Each row was made from one walk, in order. Every step used is in the known rows, and no mark comes twice. Write each row's walk.
Known rows:
h-b: [ 0.16  0.16  2.11  1.15 -0.17 -0.86  2.49  0.62  1.46 -0.44  1.12 -0.04
 -0.25  0.03  0.12  0.85 -0.35 -1.70  0.98 -1.73 -0.39 -1.66]
y-h-b-j-w: [-0.44 -1.10  2.42  1.39  2.19 -0.47  0.37  0.16  1.91  1.71  0.00 -1.74
  0.05 -3.36 -1.69 -0.53 -1.37  2.17 -1.57 -0.85 -0.57  1.05]
b-y-h: [-0.08 -0.99 -0.16  0.90 -0.18  1.21 -3.18 -0.31 -0.55 -0.26 -0.47 -0.32
 -0.41 -1.60 -0.65  0.07 -1.40  2.48 -0.85  0.30 -0.77  0.18]
y-h: [-0.12 -1.72  0.19  1.00 -0.11 -0.47 -1.95  0.10  0.08 -1.12 -2.05  0.05
 -0.45 -0.93  0.57 -0.15 -1.40  1.28  0.19 -0.29 -0.53  1.73]
v-u-w: [ 0.81 -3.98  0.82  0.62  1.59 -2.33  0.45 -0.18 -1.36 -2.09 -5.66  0.29
 -0.32  1.07 -1.79 -0.87  0.13 -1.32  0.13  2.35  0.06 -1.51]
y-b-j: [-0.43  5.73  2.33  0.50  0.91  0.61 -1.53  0.43 -0.31  2.98  1.72 -2.03
 -0.12  0.16 -0.69  0.27  0.26 -0.69 -2.52  0.15  1.60  1.73]
h-y-b-j-w-a: [-0.47  1.89  2.07  1.37  6.50 -0.12 -0.04 -0.89  1.19  2.69  1.57 -0.08
  0.40  0.78 -0.79 -0.41 -1.23  0.18 -3.20  0.25  1.86  1.01]
y-v-u-w-j-b-h: [ 0.26 -2.20 -1.62  0.86  2.21  0.32 -3.37  1.14  0.91 -1.74  0.42 -0.43
 -0.39  0.32 -0.40  1.32  0.56  0.64 -2.40  2.31  2.29 -1.79]
b-j-w: [-0.49 -0.52  0.90  0.16  2.38  0.25 -0.22 -0.28  0.88  2.55  0.31 -1.73
  0.46 -2.77 -2.02 -0.94 -0.41  2.48 -2.24  0.48  0.01  1.17]
w-a: [ 0.41  1.03 -0.32  0.10  3.31 -0.75  0.10 -0.64  0.77  0.86  1.82  1.80
  0.03  1.61  0.46 -1.22 -1.57  0.03 -1.03  0.62  1.41 -0.70]
j-w: [-0.52 -2.00  0.36  0.38  2.55  0.00  0.67  0.00  1.14  0.34 -1.88 -0.39
  0.34 -2.52 -0.99 -0.18 -0.71  1.69 -0.74 -0.31 -0.51  0.51]
u-v: [-0.68  3.51 -0.67 -1.05  0.89 -0.58 -0.49 -0.60 -1.16 -0.34  0.25  0.80
 -0.14  0.73  0.41  0.10 -0.11 -2.04 -0.34  1.79  0.55  0.39]
w-j-b: [ 0.39  1.23 -0.85  1.38  1.87 -0.36  0.23  0.29  0.97  0.62 -0.09  0.37
  0.40 -3.14  0.20  2.25  0.28  1.22 -1.37  0.10  2.46 -1.43]
w-j-b-h-y-v: [-0.81 -2.76 -0.67  1.75  2.69  1.70 -2.89 -0.01  1.03 -1.93  2.87 -1.86
  0.29  1.08  1.00  2.63  0.36 -2.11 -2.87  0.23  1.14  0.75]
y-h-b-j: [ 0.08  1.14  2.46  1.30 -0.44 -0.65 -0.30  0.20  1.02  1.72  2.72 -1.87
 -0.33 -1.06 -0.79 -0.45 -0.78  0.48 -0.84 -0.68 -0.13  0.59]
h-y: [-0.45 -2.42  1.16  1.34  1.01  0.47  0.63 -1.09 -0.36 -0.48  0.25 -0.56
  0.44  1.87  0.16  1.55  1.47 -1.35  0.18 -0.45 -0.18  0.33]
r-a: [ 0.02 -0.48 -0.52  0.10  0.31  1.09 -1.23 -0.14  0.18  1.32  1.52  0.07
 -0.38  0.87  1.02 -0.23 -0.34  0.64 -1.92  0.83 -0.76 -2.54]
h-y-b-j-w-u-v: [-1.08  1.73  1.44  0.37  5.05 -1.18  0.44 -1.05 -0.26  1.08 -0.05 -0.95
  0.50  1.08 -1.12  0.65  0.51 -2.29 -1.47  2.16  2.19  1.43]
v-u-w-j-b-h: [ 0.50 -2.04 -1.30  0.61  1.33  0.02 -2.41  1.06  0.75 -0.84  0.38  0.39
 -0.38  0.56 -0.86  1.32  1.37  1.77 -1.40  2.41  2.62 -2.57]
h-b-y-v: [-0.35  0.13  0.49  1.03  1.36  1.81 -1.16  0.30  0.65 -1.20  2.68 -1.89
 -0.18 -0.96 -0.21  0.83 -1.79 -2.39 -2.48 -0.61 -1.18 -1.19]
u-w: [ 0.29 -4.16  2.26  0.45  1.16 -1.59  0.83 -0.27 -1.12 -2.15 -4.18 -0.61
 -0.34 -0.02 -0.62 -0.14  0.40 -1.61 -0.01  1.20  1.47 -0.59]
h-y-v-u-w-j: [ 0.65 -7.88  0.14  1.54  1.80 -3.03 -0.72 -0.96  0.00 -1.61 -1.57 -0.21
  0.55  1.40 -1.38  1.48 -0.81 -4.11 -1.91  1.92  1.44 -0.43]

Write each row's walk:
[-0.67 -0.77  0.39  1.50  1.86  2.35 -1.18  0.03  0.21 -1.09  1.75 -0.80
 -0.05  1.82  0.43  2.42  2.96  1.21 -0.40  0.09  1.10 -0.95]
j-b-h-y
[-0.59 -0.28 -0.56 -0.65  3.81 -1.77  0.91 -0.85 -0.01 -0.23 -0.86  0.39
  0.38 -0.26 -0.96 -0.49 -0.33 -1.00 -0.11  2.40  1.40  0.23]
j-w-u-v
[-0.57  0.71 -0.32 -0.82  3.78 -1.63  0.48 -1.07 -0.07  1.15  0.65 -0.59
  0.49 -0.42 -1.63 -0.94 -0.15 -0.48 -1.07  2.97  1.70  0.65]
b-j-w-u-v
[ 0.07  3.73 -0.62  0.92  2.00  2.79 -0.89  0.03 -0.66  0.64  0.34 -0.44
 -0.10 -3.13 -1.01  1.19  0.75  3.15 -1.67  0.52  0.52 -2.91]
j-b-y
[ 0.74 -6.43  0.97  0.50  0.12 -2.89 -0.04 -0.67  0.16 -0.45 -0.64  0.09
  0.34 -0.21 -0.94  1.21 -0.56 -2.26 -1.12  1.27  3.08 -0.70]
u-w-j
[ 0.20  2.37  2.47  0.66 -0.24 -0.28  0.92  0.10  0.97  2.42  3.82 -1.81
 -0.06 -0.34 -1.19 -0.38  0.10 -0.34 -1.08 -0.49  0.32 -0.53]
h-b-j
[ 0.36  1.64 -1.16  0.93  1.48  1.68 -1.34 -0.21  0.03  1.52  2.40 -0.09
  0.33 -3.36 -1.39  2.10  0.22  2.60 -2.40  0.76  1.77 -3.08]
w-j-b-y
[ 0.49 -1.36  0.64  1.66  2.65 -1.27  0.74  0.10  0.28 -0.69 -2.80  0.01
  0.19 -3.10 -0.18  2.15  0.53  0.38 -1.26  0.86  3.41 -1.75]
u-w-j-b
[ 0.43  0.24 -1.52  1.04  1.48  0.35 -1.44  0.37  0.14 -0.91  0.11 -0.43
 -0.13  0.44 -1.61 -0.29 -1.70 -1.43 -1.71  1.05 -2.70 -1.99]
h-b-y-v-u
[-0.50  0.78  0.84 -0.21  3.66 -2.01  1.68 -0.72  0.77  0.93  1.39 -0.46
  0.31 -0.39 -1.54 -0.49 -0.32 -1.43 -0.51  1.98  1.54 -0.19]
h-b-j-w-u-v
[-0.87  3.00  0.79 -0.31  4.56 -1.45  0.17 -0.48 -0.10  1.31 -0.07 -0.69
  0.28 -0.05 -1.13 -0.20 -0.24 -1.78 -1.43  2.34  2.32  1.31]
y-b-j-w-u-v
[-0.65 -3.35  0.37  0.72  0.29  1.67 -1.62 -0.43  0.15 -0.79  3.00 -0.76
  0.02  3.84  0.12  1.67  2.31 -0.37 -0.14  0.22  0.46 -0.08]
b-h-y
[ 0.43 -2.76 -0.01  2.69  4.15 -1.22  0.01 -0.29  0.11 -1.87 -3.38 -0.53
  0.42 -1.57 -0.39  2.49  0.28 -1.39 -2.13  1.28  2.02 -1.40]
h-y-v-u-w-j-b
[ 0.65 -3.45  0.61  1.49  5.87 -2.09 -0.09 -1.25 -0.34 -1.90 -2.39  0.96
 -0.05  3.30 -0.43 -1.13 -1.52 -2.95 -1.79  2.27  0.96 -0.84]
h-y-v-u-w-a
[-0.66 -4.62  0.45  1.96  3.38  0.89 -2.51 -0.21  0.50 -3.03  0.91 -2.23
  0.12  1.15  0.85  2.56  0.51 -2.83 -2.86  0.90  1.80  0.37]
u-w-j-b-h-y-v
[-0.90  2.69  2.98  2.04  2.31  0.72  0.07  0.19 -0.42 -0.12 -1.47 -0.75
 -0.01  2.25  0.81  2.84  0.99 -3.23 -0.67 -1.57  1.05  1.44]
h-y-b
[ 0.31 -2.53  0.40  1.98  1.73  0.15 -2.61 -0.22 -0.50 -0.97 -2.38 -0.37
 -0.33 -3.61 -0.72  1.42 -1.04  2.51 -1.78  0.94  1.52 -1.05]
u-w-j-b-y-h
[-0.42 -2.49 -0.13  1.56  1.61  1.47 -1.43 -0.20  0.82 -0.35  3.12 -0.52
  0.29  1.74  0.17  3.14  2.48  0.47 -1.05  0.29  2.11 -0.95]
w-j-b-h-y
[-0.42 -0.10  2.18  0.87  2.18 -0.27  1.43  0.13  1.88  2.35  1.29 -1.76
  0.33 -2.87 -1.93 -0.37 -0.61  1.41 -1.65 -0.69 -0.30  0.10]
h-b-j-w
[ 0.05 -0.90  2.27  1.94 -0.23 -1.19  0.89  0.70  1.62 -1.09 -0.49 -0.07
 -0.63 -0.73  0.56  0.69 -1.51 -0.61  1.20 -2.04 -0.79 -0.23]
y-h-b
[-0.26  2.99  1.52  0.69  5.89 -0.33 -0.40 -0.31  1.34  2.99  1.44  0.21
  0.19 -0.31 -0.81 -1.23 -1.95  0.92 -3.24  0.46  1.89  0.85]
y-b-j-w-a
[ 0.52 -8.26 -0.34  1.14  1.29 -2.22 -2.33 -0.53  0.25 -1.67  0.11 -0.45
  0.31  2.57 -1.43  1.60 -0.23 -3.33 -2.10  2.38  1.85 -0.69]
b-h-y-v-u-w-j
[ 0.65 -3.79  1.32  1.41  2.38 -1.27 -0.07  0.09 -0.82 -2.90 -3.91 -0.94
 -0.44  0.29 -1.91 -0.32 -1.05 -2.86 -1.23  1.77 -0.70 -2.38]
h-b-y-v-u-w
[ 0.04 -1.80 -1.50  1.42  2.39 -0.19 -1.26 -0.39 -0.28 -1.70 -1.57 -0.51
  0.31  2.30 -0.66  0.13 -0.60 -2.43 -1.20  1.20 -2.48  0.35]
h-y-v-u
[ 0.23  0.79  1.10  0.77 -0.24  1.33  0.60  0.05  0.39  0.58  3.21 -0.47
 -0.24 -0.83 -1.41  0.99 -0.33  0.19 -0.63 -0.73 -0.48 -3.27]
h-b-y
